Each row was made from one path, in order. Every step used is in the known rows, and no mark comes twice. Write each row's path.
Known rows:
rori, temep, torelud: [ 1.43 -0.19  1.32 -0.65 -0.08 -0.35 -0.18  0.13  1.20 -0.03  1.60  0.24
  0.75  0.08 -0.82  0.89 -2.01 -0.13 -0.10 -0.13  0.00 -0.94 -0.93  1.05
  3.32 -0.56 -0.26  1.40]
bibapo, petum, nobe, rori, temep, torelud: [ 1.41  1.19  0.43 -0.51  0.63  0.28 -0.15  0.59  1.09 -0.29 -0.66 -0.25
  0.32 -0.95 -1.75 -0.86 -0.42  0.16  0.73  0.37 -0.84 -0.67 -1.07  1.74
  5.87 -0.46  0.03 -0.52]
bibapo, petum, nobe, sesi: [-0.03  1.54 -0.25 -0.84  0.59 -0.10  0.03  0.75 -0.14  0.71 -1.11  0.03
 -0.32 -0.61 -1.69 -0.92  0.34  0.49  0.30  1.42 -0.63  0.16 -0.62  1.00
  3.57  0.05 -0.03 -1.96]
torelud, temep: [ 0.64  0.31  0.39  0.12 -0.27  0.47 -0.87 -0.25  0.57  0.04 -1.81 -0.35
  0.85  1.49 -0.11  0.53 -1.04 -0.04 -0.31  0.86 -0.85 -1.22 -0.57  0.08
  0.41  0.96 -0.06  1.67]
datun, makad, bibapo, petum, nobe, sesi: [-1.18  1.21  0.90  0.53  0.61 -0.57 -0.73  2.07 -1.89  0.55  0.01 -0.77
  0.70 -0.09 -0.85 -1.01  1.12  1.80  0.30 -0.18 -0.45 -1.31 -0.84 -0.39
  3.01 -1.88 -0.89  0.37]
datun, sesi, nobe, petum, bibapo, rori, temep: [ 1.59 -0.30 -0.59 -0.42 -0.08  0.48 -1.05  1.94  1.28  2.67  1.51 -1.72
  2.19  2.40 -1.88 -1.20 -4.33  1.62  0.77 -1.86 -0.39 -0.39 -0.18  2.79
  3.53  0.27 -1.28 -0.83]
petum, nobe, rori: [-0.36  0.22  0.53  0.52  0.75 -0.34  0.16 -0.14  0.12 -0.16 -1.92  0.69
 -1.13 -1.70 -0.08  0.20  0.41 -0.39  0.78  0.59 -1.19 -0.97  0.12  1.45
  3.18  0.55  0.64  0.80]
petum, bibapo: [ 0.25 -0.63 -0.30 -0.57  0.14  0.48 -1.32 -0.26  1.07  1.05 -0.66 -0.57
  0.58  0.99 -0.17  0.49 -1.72 -0.16 -0.37 -0.83  0.28  0.30  0.17  0.68
  1.24 -0.34 -0.49 -0.13]
makad, bibapo, rori: [ 0.72  0.70  1.49  1.12  0.58  0.90  0.46  0.47  1.15 -0.25 -0.01  0.29
  1.46 -0.70  1.02  0.31 -1.30  0.35 -0.83 -1.25 -1.21 -1.89 -1.40 -0.35
  0.34 -2.97 -0.50  0.15]
datun, makad, bibapo, petum: [-0.49  0.99  0.50  0.67  0.28 -0.06 -0.92  1.87 -1.56  0.03  0.88 -1.54
  1.54  0.53 -0.46 -1.35  1.24  1.93  0.32 -1.24  0.06 -0.97 -1.01 -1.27
  1.56 -2.39 -1.05  0.28]
makad, datun: [ 0.68 -1.60 -0.96 -0.66 -0.22 -0.52  0.69  0.20 -0.73 -0.41 -0.17  1.45
 -0.88  0.63  0.68 -0.57 -1.28 -0.50  0.29 -0.39  0.74  0.30  0.33  0.34
  0.73  0.57  0.61  1.23]
rori, bibapo, makad: [ 0.50 -0.36 -1.88 -0.78 -0.33 -0.79 -0.90  1.17  1.89  2.04  0.43 -0.12
  1.47 -1.08 -2.16 -0.56 -0.22 -0.12 -0.60 -1.54 -0.81 -0.90  0.23 -0.09
  2.14 -0.26 -0.23  0.01]
nobe, petum, bibapo, makad: [ 0.53 -0.61 -1.35 -0.56  0.03  0.13 -2.70  0.71  0.65  1.33 -0.34 -1.32
  2.11  2.57 -2.15 -0.48 -1.13  0.12 -0.53 -1.29 -0.15 -1.22  1.86  0.68
  3.14 -0.48 -0.58 -1.00]
petum, bibapo, makad, datun, sesi, nobe, rori: [ 1.52 -2.04 -1.58 -0.59  0.80  0.00 -1.04  0.94  0.85  1.46 -1.35  0.56
  0.62  1.33 -1.07 -1.31 -3.49  0.25  0.28 -2.19 -0.53 -1.24  1.72  3.04
  3.32  0.50 -0.68  1.67]
bibapo, makad, datun, sesi: [ 0.93 -1.88 -2.80 -0.17  0.80 -0.90  0.96  0.73 -0.76  0.55 -0.33  1.74
 -1.03  1.09 -1.23 -1.59 -0.83  0.55  0.12 -1.59 -0.21 -0.60  1.20  1.39
  2.19  0.75  0.22  0.97]
bibapo, makad, datun: [ 0.73 -1.62 -2.26 -0.65  0.30 -0.94  0.54  0.59 -0.42 -0.23 -0.58  1.72
 -0.43 -0.18 -0.79 -1.03 -0.50 -0.26 -0.08 -0.72 -0.31 -1.21  1.56  0.65
  1.56  0.06  0.43  1.33]
nobe, petum, bibapo, makad, datun, sesi: [ 1.07 -1.58 -2.36 -0.48  0.36 -0.10 -1.95  0.90  0.04  1.65 -0.12 -0.57
  1.19  3.97 -2.14 -1.14 -2.10  0.39 -0.25 -2.22  0.32 -0.60  1.74  1.54
  3.91  0.41 -0.42 -0.64]
nobe, petum, bibapo, rori: [ 0.52 -0.19 -0.23 -0.05 -0.05  1.28 -1.91  1.20  1.54  1.10  0.71 -1.27
  2.20  2.16 -1.87 -0.64 -2.38 -0.03 -0.67 -1.26 -0.12 -0.72  0.95  0.68
  2.59 -1.19 -0.52 -1.51]
datun, sesi: [ 0.44 -0.32 -1.01  0.74  0.83  0.02  0.72  0.12 -0.54  1.11  0.59  0.15
 -0.95  2.06 -0.60 -0.69 -0.49  1.22  0.19 -1.40  0.20  0.93 -0.63  1.25
  0.83  1.00 -0.24 -0.48]
nobe, rori, temep, torelud: [ 1.51 -0.23  2.34  0.51  1.32  0.47 -0.67  0.48  1.26 -0.51 -0.12  0.18
  0.97  0.05 -1.02 -0.29 -2.31 -0.91 -0.33 -1.25 -0.94 -1.94  0.35  2.04
  3.21 -0.20 -0.14  2.81]
sesi, nobe, petum: [ 0.68  0.27  0.21 -1.08 -1.50 -0.04 -1.60  1.59  0.16  0.56  0.74 -1.57
  2.27  0.65 -0.50 -0.52 -1.54  0.62  1.45  0.62 -0.34 -1.37  0.99  1.13
  1.48  0.22 -1.05 -0.32]
rori, bibapo: [ 0.42  0.06 -0.85 -0.60 -0.72 -0.40 -0.75  0.79  1.78  1.91  0.76 -0.53
  1.21 -0.56 -1.08  0.01 -0.62 -0.34 -0.45 -1.33 -0.11  0.23 -0.86 -0.34
  1.33  0.11 -0.15 -0.26]
datun, sesi, nobe, rori, bibapo: [ 1.24 -0.23 -0.19  0.36  0.36  0.16 -0.34  1.66  0.86  2.12  0.40 -0.62
  0.75  0.79 -1.10 -1.46 -2.43  1.08  0.93 -2.01 -0.84 -0.52 -0.15  2.78
  2.09  1.33 -1.11  0.90]
datun, makad, bibapo, rori, temep, torelud: [-0.14  0.24  2.01  1.11  0.28  0.25 -0.08  2.35 -0.16 -0.30  2.50 -0.17
  1.46 -0.61 -0.58 -0.39 -0.90  1.58 -0.19 -1.36 -0.49 -2.41 -1.07 -0.35
  2.58 -3.37 -1.00  2.01]

Which path is each row?
[-0.13  0.25  0.02  0.20  0.31 -0.55 -0.41  0.39  1.24  1.03 -1.42  0.28
 -0.31 -2.00 -0.71  0.23  0.01 -0.54  0.44 -0.21 -1.25 -0.88 -0.47  1.22
  4.03  0.66  0.51  0.69]
petum, nobe, rori, bibapo
[ 0.91  1.32 -0.21 -0.50  0.92 -0.06 -0.52  0.57  0.82  0.59 -1.49 -1.18
  0.86 -0.88 -1.75 -1.13 -0.46  0.23  0.70 -0.03 -0.87 -0.12 -0.95  1.19
  4.94 -0.11  0.25 -1.03]
bibapo, petum, nobe, rori, temep
[-1.12  0.46  0.65 -0.27  0.53 -0.87  0.37  0.10 -0.62  0.73 -1.36  1.41
 -1.60 -1.27 -0.55  0.80  0.02 -0.07  0.22  1.99 -0.98 -0.68  0.00  1.26
  2.63  0.88  0.34  0.09]
petum, nobe, sesi
[ 0.36 -0.42  0.03 -0.04  0.30  1.43 -0.45  0.59  2.23  0.95  0.22  0.02
  1.02 -0.05 -0.90 -0.24 -2.88 -0.16 -0.84 -1.08 -0.33 -0.16  0.03  0.99
  1.27 -1.58 -0.49 -0.57]
petum, bibapo, rori
[ 1.45 -0.89 -0.21 -0.96 -0.33 -0.36 -0.91  2.16  1.43  1.04 -0.62  0.11
  1.91 -1.48 -0.92 -1.55 -2.85 -0.40  0.93 -1.21 -1.30 -2.40  1.38  2.34
  2.37  0.62 -0.72  2.44]
sesi, nobe, rori, bibapo, makad, datun
[ 1.27 -1.18 -1.14 -1.76 -1.34 -0.28 -2.13  1.66  0.49  1.17  0.07 -0.77
  2.39  1.25 -1.00 -0.76 -3.02  0.30  1.19 -0.34 -0.23 -1.82  1.85  1.95
  3.10  0.14 -1.08  0.34]
sesi, nobe, petum, bibapo, makad, datun
[ 0.64  1.70  1.00 -0.01  0.71 -0.19 -0.37  0.17 -0.14  0.52 -1.83 -0.17
  0.78 -0.14  0.33  0.21  0.08  0.77 -0.15  0.12 -1.10 -1.23 -1.76  0.17
  3.17 -1.74 -0.45 -0.91]
makad, bibapo, petum, nobe, sesi
[-0.66  1.01  0.82  1.08  0.74 -0.18 -0.95  1.92 -1.41 -0.07 -0.30 -1.30
  0.96 -0.38 -0.51 -1.36  1.35  1.74  0.64 -1.11 -0.64 -1.61 -0.77 -0.33
  3.29 -2.06 -0.69  0.79]
datun, makad, bibapo, petum, nobe, rori
[ 1.33 -2.00 -2.27 -1.19  0.01 -0.39 -0.67  0.79  0.67  1.70 -0.65  0.63
  0.45  1.31 -0.92 -0.87 -3.12  0.55  0.39 -1.62 -0.12 -0.64  1.21  2.40
  3.10  0.29 -0.75  0.82]
petum, bibapo, makad, datun, sesi, nobe
[ 0.96 -1.30 -2.51 -1.13 -0.47 -1.10 -0.36  1.28  1.40  1.71  0.33  0.78
  0.93 -0.70 -1.70 -0.82 -1.02 -0.59 -0.50 -1.84 -0.35 -0.76  0.38  0.16
  2.56  0.14  0.15  0.80]
rori, bibapo, makad, datun
[ 1.14  0.90 -1.29 -1.11 -0.58  0.10 -0.93  1.33  1.93  1.97  0.78 -1.39
  1.97 -0.27 -2.18 -1.21 -0.33  0.08 -0.33 -1.49 -0.03  0.84 -1.34 -0.43
  2.45 -0.37 -0.44 -1.82]
rori, bibapo, petum
[-1.01  0.24  1.00  1.04  0.16 -0.50 -0.78  1.51 -1.74  0.03  0.85 -0.85
  0.91  0.23  0.35 -0.35  1.05  1.67  0.19 -1.11  0.05 -1.39 -0.60 -1.05
  0.68 -2.01 -0.86  1.55]
datun, makad, bibapo
[ 1.17 -0.65 -1.64 -0.42 -0.14 -0.05 -1.27  1.47  0.26  2.21  0.60 -1.08
  1.35  2.70 -1.78 -1.25 -2.28  1.71  1.03 -1.56 -0.38 -0.75  0.90  2.65
  3.21  0.78 -1.38 -0.62]
datun, sesi, nobe, petum, bibapo, makad
[ 0.80 -0.14  0.12 -1.41 -1.42  0.21 -2.41  1.37  0.88  1.31  0.44 -1.87
  2.66  1.20 -0.65 -0.21 -2.67  0.59  1.20  0.03 -0.11 -1.14  1.08  1.59
  2.23  0.00 -1.37 -0.48]
sesi, nobe, petum, bibapo
[ 1.38  0.71  0.70 -0.89 -0.45  0.47 -1.38  2.11  1.88  1.19 -0.30 -1.47
  2.66 -1.25 -1.23 -1.70 -2.28  0.10  1.05 -0.86 -1.20 -1.31  0.25  1.89
  2.19  0.19 -1.15  0.60]
sesi, nobe, rori, bibapo, petum
[ 1.57 -1.94 -1.68 -0.98 -0.52 -0.28 -0.40  1.07 -0.50  1.48  0.46  0.28
  0.16  3.08 -0.29 -1.25 -3.44  0.72  1.14 -1.58  0.80  0.19  0.60  2.42
  3.01  1.37 -0.51  0.56]
makad, datun, sesi, nobe, petum, bibapo
[ 1.33 -0.34  0.60 -0.39 -0.19  1.20 -1.96  1.26  2.17  0.86  1.59 -0.96
  2.46  2.15 -2.24 -0.07 -3.47 -0.18 -0.72 -1.29 -0.10 -1.34  0.50  1.41
  4.37 -1.56 -0.71 -0.67]
nobe, petum, bibapo, rori, temep, torelud
[ 0.38 -0.92 -1.44 -0.68  0.39 -0.03 -1.34  0.04  1.26  1.20 -1.09 -0.06
  0.83  0.39 -1.26 -0.07 -1.33  0.02 -0.63 -1.11 -0.41 -0.77  1.18  0.96
  2.03 -0.71 -0.54  0.09]
petum, bibapo, makad
[ 2.12 -1.20 -1.55 -0.75  0.09 -0.09  0.25  1.90  0.31  1.46  0.18  0.34
  0.35  1.38 -0.97 -2.56 -3.16  0.50  1.03 -2.25  0.08  0.31 -0.22  2.53
  3.30  1.41 -0.40  0.82]
makad, datun, sesi, nobe, rori, bibapo, petum
[ 0.42 -0.39 -0.40 -0.43 -0.24  0.49 -2.69  0.40  0.59  1.25 -0.10 -1.74
  1.90  2.96 -1.37 -0.09 -1.48 -0.09 -0.32 -1.08  0.40 -0.29  1.06  0.50
  2.54 -0.20 -0.59 -1.14]
nobe, petum, bibapo
[ 1.52 -1.74 -0.77 -0.12  0.40 -0.25  0.81  1.15 -0.74  0.47 -0.18  1.21
 -0.77  1.43  0.24 -1.78 -2.93  0.48  1.20 -1.48  0.11 -0.20  0.52  2.76
  1.86  1.61 -0.15  2.03]
makad, datun, sesi, nobe, rori
[ 1.71 -1.85 -1.45 -0.62 -0.33  0.41  0.19  1.77  0.31  1.37  1.02  0.58
  0.33  2.39 -0.69 -1.66 -4.16  0.72  0.89 -1.73  0.43 -0.09  0.47  2.62
  3.03  0.64 -0.48  0.25]
makad, datun, sesi, nobe, petum, bibapo, rori
[ 0.53 -0.89 -1.64  0.17  0.87 -1.11  0.33  0.86  0.65  1.41 -1.52  1.38
 -1.18 -1.06 -1.32 -0.77 -0.72 -0.04  0.56 -1.34 -1.23 -1.04  0.10  2.21
  5.30  1.28  0.67  1.12]
petum, nobe, rori, bibapo, makad, datun, sesi
[-0.81  1.09  0.18  0.49  0.02 -0.51 -0.66  1.65 -1.59  0.13  0.33 -1.17
  0.75 -0.32 -0.29 -0.82  1.75  2.02  0.81 -0.55 -0.15 -0.98 -1.37 -0.97
  2.98 -2.23 -0.74 -0.02]
datun, makad, bibapo, petum, nobe
[ 1.21  0.72  1.62  0.66  0.77  0.40  0.04  0.57  1.62  0.53  0.11 -0.57
  2.42 -0.64  0.48  0.54 -2.49  0.33 -0.98 -1.68 -1.28 -1.90 -1.83 -0.20
  1.50 -2.94 -0.45  0.63]
makad, bibapo, rori, temep
[ 1.36 -0.51 -0.92  0.21  0.58 -0.09 -0.35  1.88  0.99  2.15  0.12 -0.28
  0.96  0.50 -1.77 -1.82 -2.24  1.23  0.82 -2.25 -1.30 -1.17  0.49  2.98
  2.54  1.16 -1.12  1.05]
datun, sesi, nobe, rori, bibapo, makad
[ 1.08  1.52  0.92  0.56  0.86  0.16 -0.57 -0.08  0.26 -0.15 -2.13 -0.64
  1.17 -0.36  0.59 -0.12  0.33  0.57  0.18 -0.77 -1.27 -1.44 -1.70  0.29
  3.46 -1.91 -0.34 -0.43]
makad, bibapo, petum, nobe, rori
[ 1.45 -1.35 -2.88 -1.29 -0.86 -1.12 -1.03  2.27  1.17  2.66  0.98 -0.05
  1.72  0.86 -2.44 -1.57 -2.11  0.46  0.35 -2.31 -0.41 -1.05  0.73  1.38
  3.91  0.81 -0.56  0.23]
rori, bibapo, makad, datun, sesi, nobe, petum
[ 1.15  0.71  0.23  0.22  0.99  0.86 -1.34  1.33  1.90  1.09 -0.79 -1.23
  1.89 -0.30 -2.00 -1.96 -1.09 -0.66 -0.56 -2.22 -0.98 -0.52 -0.04  0.90
  2.45 -0.05 -0.26  0.19]
nobe, rori, bibapo, petum
[ 0.41  1.17 -0.93 -1.30 -0.27 -0.53 -0.72  1.41  1.60  2.45 -0.19 -0.53
  0.98 -1.05 -2.47 -0.65 -0.33  0.03 -0.13 -0.13 -0.63  0.38 -1.37  0.42
  4.22  0.08 -0.26 -1.77]
rori, bibapo, petum, nobe, sesi
[ 1.42 -1.78 -1.92 -0.13  0.91 -0.63  0.54  1.47 -0.47  0.49 -0.75  1.44
 -0.21  0.50 -1.18 -2.14 -1.93  0.56  0.68 -1.73 -0.89 -1.69  1.87  2.69
  2.58  0.99 -0.18  2.02]
bibapo, makad, datun, sesi, nobe, rori
[ 1.33 -0.52  0.85 -0.41  0.24  1.23 -0.46  0.71  3.03  0.87  1.19  0.12
  1.44 -0.04 -1.41  0.32 -4.20 -0.23 -0.91 -1.19 -0.35 -0.75 -0.49  1.60
  3.33 -1.91 -0.62  0.40]
petum, bibapo, rori, temep, torelud
[ 1.40 -1.41 -2.80 -1.27 -0.68 -1.16 -0.17  1.93  1.32  2.46  0.72  0.60
  0.97 -0.22 -1.83 -1.28 -2.00  0.39  0.29 -2.06 -0.51 -0.76  0.21  1.42
  3.15  0.75 -0.49  0.89]
rori, bibapo, makad, datun, sesi, nobe
[ 1.66  0.30 -0.57  0.01  0.41  0.50 -0.44  1.86  1.02  2.16  0.33 -1.12
  1.29  0.98 -1.71 -2.28 -2.25  1.30  1.05 -2.12 -0.76 -0.13 -0.50  2.78
  2.86  1.07 -1.21 -0.20]
datun, sesi, nobe, rori, bibapo, petum
[ 0.62  1.31 -0.37 -0.14  0.73  0.34 -0.09  0.54  0.41 -0.05 -1.56 -0.58
  0.03 -0.98 -1.37 -1.37  0.67  0.28  0.75  0.33 -0.82 -0.06 -0.60  1.02
  3.95 -0.18  0.20 -1.32]
bibapo, petum, nobe, rori
[ 0.75  1.02 -1.70 -1.32 -0.81 -0.45 -0.64  1.09  1.92  2.07  0.12 -0.93
  1.06 -1.27 -2.03 -0.58  0.24  0.20  0.33 -0.51 -0.32  0.75 -1.87 -0.07
  4.26 -0.16 -0.07 -2.17]
rori, bibapo, petum, nobe
